Each row was made from one walk, in order. Every step used is in the known rows, and no mark comes twice. Write each row's walk.
In the rows, zero is written as 128.
Known rows:
X > T > P > R > L > Y: [151 134  89  93 134 140 156 156 138 198 125 146 100 104 119 105 139 153
 159 147  93  90 109 187  91 158 151  94  51 168 182  84 168 141 167]
P > Y > L > R: [108 113 119 136 140 134  53  83 122 121 208 154 122 165  87 132 147 170
 142 115 120 116  88  96 124 113 104 108  78 134 149  51 132 133 118]
R > L > Y: [145 109 127 102 134 162 126 113 149 189 113 152 129 109 109  98 124 150
 165 133 119 104 117 190 101 143 150 132  71 123 168  86 139 143 166]
L > R > P > Z: [164 111 124 162 182 120  84 111 104 135 161 130 112 145  96 104 123 150
 113 147 184 109  97 131  73 133 131 160 139 133 154  29 119  94 132]
P > R > L: [169 159  71 125 136 111 138 189 131 151  78 115 129 128 111 148 126 160
 151 164 104 114 104 143 120 164 152 100  90 137 148  74 119 140 168]
T > P > Y > L > R: [114 141 116 131 130 118  58  69 111 133 230 157 117 171  88 133 154 165
 148 115 106 110  89  91 122 111 111  91  83 145 170  68 125 127 119]
L > R: [132 100 148 137 138 113 124  74 105 112 141 129 129 172 111 131 120 147
 131 117 120 129 100  97 140 115 121 123 106 109 156  84 123 124 136]
S > N: [146 143  62 145  68 116 151 113 141 129 129 118 145 128 142 135 144 126
 116 128 107 152  97 160 124 158 131 115 140 109 135 122 123 126 120]
M > P > Z: [122 191 106 157 169 100 114 115 126 151 133 126 109 140 121 121 121 120
 141 134 173  85 100 141  98 133 155 147 147 140 157  51 134  89 114]
L > Y: [109 111 145  90 140 169 133 105 146 175 146 159 116 107 126  84 127 136
 140 122 134 112 128 172 115 136 133 129  88 127 158 100 155 131 138]
T > P > M: [120 175 131 108 124 109 135 119  99 173 118 131 112 131  65 111 158 104
 163 106  35 110 129 119 116 134 136 107 165 163 157 153 123 101 126]
Q > N > S: [122 157 126 180 162 135 130  85 124 145 105 133 157 145 147 159 138 106
 105 130 112  79  90 174 108 106 126  99  72 127 126 137 189  98 119]
T > P > S > N > Q: [119 154 101 102 143 126  93 143  54 142  96 116 141 130  97 155 142 153
 143 124 115 148 106 169 116 135 131 101 157 125 144 157 101 154 132]
E > M: [135 130 105 159 142 127 127 133  93 123 102 118 112 118 107  73 154 142
 202 133 149 124 135 121 124 135 115 139 155 131 125 139 137 135  94]
X > T > P > R: [138 180  68 111 131  92 172 190 110 146 148 119  86 122 139 137 149 134
 117 149  88 107 118 122 118 156 132  68 101 191 153 125 165 121 134]
Y > P > M: [105 128 137 107 131  92 115 188 100 157  34 129 116 122  57  93 156 114
 143 110  72 114 134 119 118 130 130 119 179 149 109 145 137 111 115]
M > E: [148 102  87 126 121 111 125 115 129 118 102 114  94 123 121 127 161 115
 130 143 139 110 105 119 120 124 133 114 124 100 162 161 160 131 107]
Y > L: [113 123 124 124 121 140 115 124 134 141 199 139 129 119 103 124 160 152
 143 138 129 116 118 114 125 123 101 120 113 167 118  98 136 144 108]
Y > P: [118 123 128 116 120  75 116 185 104 137  68 135 125 128 120 103 134 129
 113 132 143 121 135 120 127 122 133 110 156 133 108 149 132 122 118]
T > P > S > N: [140 167  54 130 104 109 112 143 123 148 138 130 132 143 113 141 158 129
 126 129  69 128  99 140 105 152 139  85 122 122 160 144 118 137 117]
Z > X: [140 125 122 133 148 124 126 121  58 112 147 136 120 123 119 140 120 138
 181 120 116 121 142 110 111 104 142 123 135 160 110 102 159 115 127]
X > Z: [134 177 125 210 108 144 116 115 146 112 133  95 107 128 130 118 126 129
 132 136 106 112 104 161 118 131 119 142  87 167 131 148 122 119 137]
P > M > E: [135 106  95 115 128 117 125 125 122 137  66 110  87 119  70 116 180 105
 152 129  85 103 103 117 112 130 131 117 147 112 160 159 164 122 105]
Z > X > T: [140  68 113 156 142 125 149 156  79  96 135 122 105 103 133 147 138 132
 160 118 106 116 138 129  82 104 120 128 107 202  87 129 208 135 123]
Z > X > T > P: [147 136 108 139 123  93 156 120  63 130 176 132  97 120 132 140 145 119
 163 118  80 108 136 122  89 106 136  96 121 209 134 161 178 117 125]
L > R > P > Z > X > T: [163  55 112 181 177 118 118 138  60  99 157 124  92 121 110 132 129 147
 151 126 140 104 115 130  49 104 122 148 114 201 108  60 202 111 126]
T > P > M > E: [140 141  91 108 117  95 131 105 105 154  95 117  81 124  72 116 186  98
 157 125  66  95 105 112 111 129 138  99 152 127 184 181 155 112 105]
M > P > T: [137 128 153 136 103 108 166  56 113 183  89 119 112 142 108 158 136 104
 176  80 109 103 120 130  84 129 108 123 171 156 153 129 118 116 103]
E > M > P > Y > L > R: [112 132 108 151 143 111  51  56  98 130 196 151 110 172  82 110 161 167
 182 112 137 101  88  90 105 114 106  97 100 131 161  58 141 131  90]
L > Y > P > S > N > Q: [100 115 113  82 153 137  86 176  63 158  54 131 138 114  90 120 140 162
 136 124 141 142 108 191 110 137 130 109 147 114 131 135 125 161 132]
R > P > S > N: [168 103  66 134 113 124  84 147 124 140 129 131 137 132 108 133 158 138
 100 138 106 138 107 151  64 158 123 101 129 106 135 127 124 144 116]
N > S: [115 147 129 159 139 137 114 115 116 135 117 121 135 143 160 153 139 101
 128 134 116  66 128 155 128 130 151 102  89 127 129 110 139  86 116]
P > R: [128 173  80 105 147 119 149 192 127 136 120 120 107 126 134 131 132 145
 116 152 120 121 116 116 139 160 132  91 111 142 139  85 141 123 136]
T > P > Z: [127 210  99 151 162 109 122 138 116 154 166 129 107 132 113 112 128 124
 143 142 142  94 108 137 119 134 153 146 143 166 166  77 117  86 130]

Write each row's walk:
[119  94 105  89 129 105 119 150 115 166  39 129  80 106  65  79 184 108
 147 126  96  89 110 134 106 130 135 106 144 116 163 159 182 119 103]  L > Y > P > M > E
[118 120  69 111 116 117 100 188 132 159  83 143 132 125 107 104 156 138
 117 129 101 122 105 164 101 154 135  95 111 110 139 122 144 142 115]  L > Y > P > S > N
[132 106 129  96 125 104 114 173 122 184  57 154 127 114 106  78 132 145
 142 134 137 102 127 171 106 133 151 113 109 130 141 115 140 134 144]  R > L > Y > P
[155  96 146 114 135 129 100 123 101 165 106 131 116 117  59 101 159 117
 130 116  82 124 137 130  63 142 118 127 175 144 126 135 129 114 123]  R > P > M
[126 138 109 115 113 131 125 118  66 128  88 107 151 119 119 150 131 150
 134 123 146 166 103 183 129 137 126 125 173 115 125 139 105 146 133]  S > N > Q
[110 159  93  72 147 104 143 225 118 172  85 144  96 112 125  85 137 151
 111 153 136 104 123 138 130 158 139  77 107 146 143  84 162 120 133]  L > Y > P > R
[130  94 153 130 104 102 156 147 105 169  37 119 118 125  92 128 140 118
 159  91 117 114 131 127 108 130 101 130 181 168 117 145 119 118 109]  Y > P > T
[169  88  76 139 119 116  80 122 114 132 136 132 137 153  99 134 155 148
 100 132 101 139  90 135  68 153 119  99 118  96 150 106 121 140 120]  L > R > P > S > N
[112 179  89 130 134 113  34 103 136 142 144 154 110 146 133 144 134 118
 130 103 135 104 116 137  82 127 147  91 117 114 153 116 137 114 109]  M > P > Y
[119  81 105 152 174 123 136 195  80 126 115 134  87  91 119 101 131 139
 164 126 141  89 129 158  71 111 135 145 106 213  97  74 224 114 123]  L > Y > P > Z > X > T
[151  76 156 115 138 127  87  87  91 161 150 139 117 137  35 101 170 141
 139 114  76 118 116 107  69 130 100 120 153 151 138  91 130 120 117]  Y > L > R > P > M
[148 110  82 123 126  94 141 119  72 135  99 114  66 111  71 125 191 102
 179 119  53  89 112 112  85 115 136  97 143 168 162 178 199 115 103]  Z > X > T > P > M > E
[114 144 106 106 148 120  89 129  61 141  74 115 143 136 101 161 138 150
 141 118 133 141 102 172 100 134 132 103 160 109 139 140 111 158 122]  M > P > S > N > Q
[165 156  72 117 131  76 128 225 115 155  40 119 127 127 106 132 133 159
 140 166 114 109 108 139 120 158 155  90 107 140 136  89 122 136 161]  Y > P > R > L
[137 136 113 134 108  96 156 124 107 139 167 129 102 124 135 132 149 114
 131 122  87 113 129 134 101 121 129  99 116 188 146 176 157 125 125]  X > T > P
[140 117  57 119 115 111  97 192 135 167  60 141 141 126  96 112 153 149
 133 138  92 118  97 173  93 159 146  96 100 110 146 112 133 150 132]  R > L > Y > P > S > N
[116 114 138  90 134 114 114 179 113 196  24 144 119 109  47  74 154 128
 167 113  66  97 127 159  99 140 143 121 142 147 136 117 145 120 139]  R > L > Y > P > M
[143  89 120 111 154 130  67 119  44 129  95 117 145 144  83 150 138 170
 122 124 139 157  95 161  88 132 116 110 153 101 139 121 102 159 134]  L > R > P > S > N > Q
[119  98 144 134 133 120 113  71 110 123 199 140 129 163  91 128 145 166
 144 125 121 119  93  89 137 110  99 116  93 138 148  60 131 136 120]  Y > L > R
[134  92  95 176 172 130 138 178  84  98 136 116  97 101 120 137 130 135
 165 128 129 102 124 141  78 110 131 155 114 213  93  77 209 115 124]  P > Z > X > T
[164 129 113 158 173 128  86 145 119 146 155 128 108 118 106 101 126 137
 112 154 188 108 115 148  66 142 136 166 154 146 136  57 122  96 128]  R > P > Z
[181  45 174 142 115 128 136  50  92 166 118 125 114 147  82 140 138 135
 149  91 119 125 117 120  60 130  85 136 163 150 150 108 107 118 122]  L > R > P > T
[128 173  90 166 162 109 136 159 121 142 160 119  95 121 120 117 136 122
 138 140 135  90 107 148  98 132 144 149 125 197 149  89 153  96 126]  X > T > P > Z
[106 166  80 141 131 126  39 106 123 152 200 155 106 128  95 108 177 152
 183 121 146  95 113 118  85 127 109  96 117 157 136  94 147 136  77]  E > M > P > Y > L
[126 158  71 143 134 120  55 145  94 125 182 152  93 126 127 145 146 128
 156 102  89 105 129 136  74 115 144  88 100 186 137 140 171 114 122]  Z > X > T > P > Y
[174  58 151 130 129 117  78  59  92 140 213 146 123 149  90 113 151 164
 106 136 148 128 112 104  67 121  94 112 122 134 147  82 124 132 119]  Y > L > R > P
[140 190  97 152 178 108 122 131  49 134 175 139 101 127 106 125 123 135
 193 132 127  95 126 116 104 111 161 137 146 191 141  61 150  81 131]  T > P > Z > X
[143 128 139 155 111 108 166  56  91 181  73 112 102 134  95 124 152 114
 223  83 124 100 123 126  81 136 101 129 188 160 150 135 126 119  81]  E > M > P > T
[156  99 109 136 142 132   4  96 112 126 175 157 113 153 107 127 134 149
 103 115 144 127 112 127  57 127 124 105 109 106 148  91 123 117 128]  L > R > P > Y
[125 192  90 176 178 100 114 119 105 151 116 118  99 134 109  86 136 128
 189 138 188  84 104 136  93 137 146 155 163 142 155  60 139  95  92]  E > M > P > Z
[105 109 142  86 128 107 121 168 118 173  84 158 114 110 119  69 135 135
 123 127 149 109 136 157 118 127 137 111 123 132 132 126 152 122 125]  L > Y > P
[117  83 163 107 111 127 161 132 116 199  52 141 108 113  90 102 142 123
 168  88 118 104 132 155  98 133 105 131 157 166 134 129 136 119 116]  L > Y > P > T
[137 154  49 150 117 101 105 126 113 143  98 122 127 143 110 121 165 131
 161 125 104 120  98 142  85 154 130  92 138 103 150 129 136 143  88]  E > M > P > S > N
[129 139 121 125 131 108 148 135  67 151 122 129  96 116  68 122 164 109
 183  98  21 102 137 121  88 120 132 107 152 210 130 153 174 107 122]  Z > X > T > P > M
[176 182  61 137 136  82 136 154 106 163  67 113 116 133 107 127 141 156
 191 158 120  99 104 138  98 163 155  89 113 135 162  80 127 139 139]  E > M > P > R > L
[107 151  81 133 118 135  58 138 137 145 237 157 104 118 104 132 177 148
 143 122 103 100 115 129  90 122 107  91  88 199 131 119 158 137 103]  X > T > P > Y > L
[149 153  86 101 148 134 139 126 121 206  95 145 102 111 107  79 141 161
 201 148 127  87 109 179  89 163 154 100  81 131 188  64 155 138 143]  E > M > P > R > L > Y
[177 196  65 116 124  91 144 168 114 167 106 121 122 134 112 148 135 153
 156 162  84 106 104 139 119 161 159  82  96 152 174  95 110 132 169]  T > P > R > L
[ 95 116 147  82 138 118 119 173 111 187  46 149 112 109  56  66 155 120
 152 106  75 102 134 146 111 135 133 119 154 148 129 126 155 112 123]  L > Y > P > M
[102 150 114 127 177 120 108 194 129 168  93 145 105 111 104  65 125 139
 130 143 182  88 113 166 112 137 152 157 132 151 139  50 149  94 127]  L > Y > P > Z
[131 102  96 108 123  82 116 161 107 141  29 114  87 115  66 100 183 105
 140 131  95  99 110 113 113 127 132 107 162 117 147 172 168 118  96]  Y > P > M > E
[157  57 144 120 193 130  40 138  96 133 136 143 117 160  75 126 141 155
 107 133 119 112 121 100  61 120 114 105 101 111 148 107 126 149 128]  L > R > P > S
[180  62 161 136 108 139 137  83 105 175 110 124 114 120  94 138 142 122
 147  98 124 124 134 138  53 140  89 138 177 162 134 136 110 121 116]  R > P > T
[127 127  60 130 111  95  98 200 125 134  73 128 138 135 108 127 155 136
 111 134 100 130 105 140 108 151 132  95 130 111 123 137 129 141 111]  Y > P > S > N
[139 141 102 141 185 114 105 178  59 152  99 146 112 109  91  98 118 154
 199 140 151  86 123 154  88 116 171 148 128 177 127  28 166  97 144]  R > L > Y > P > Z > X
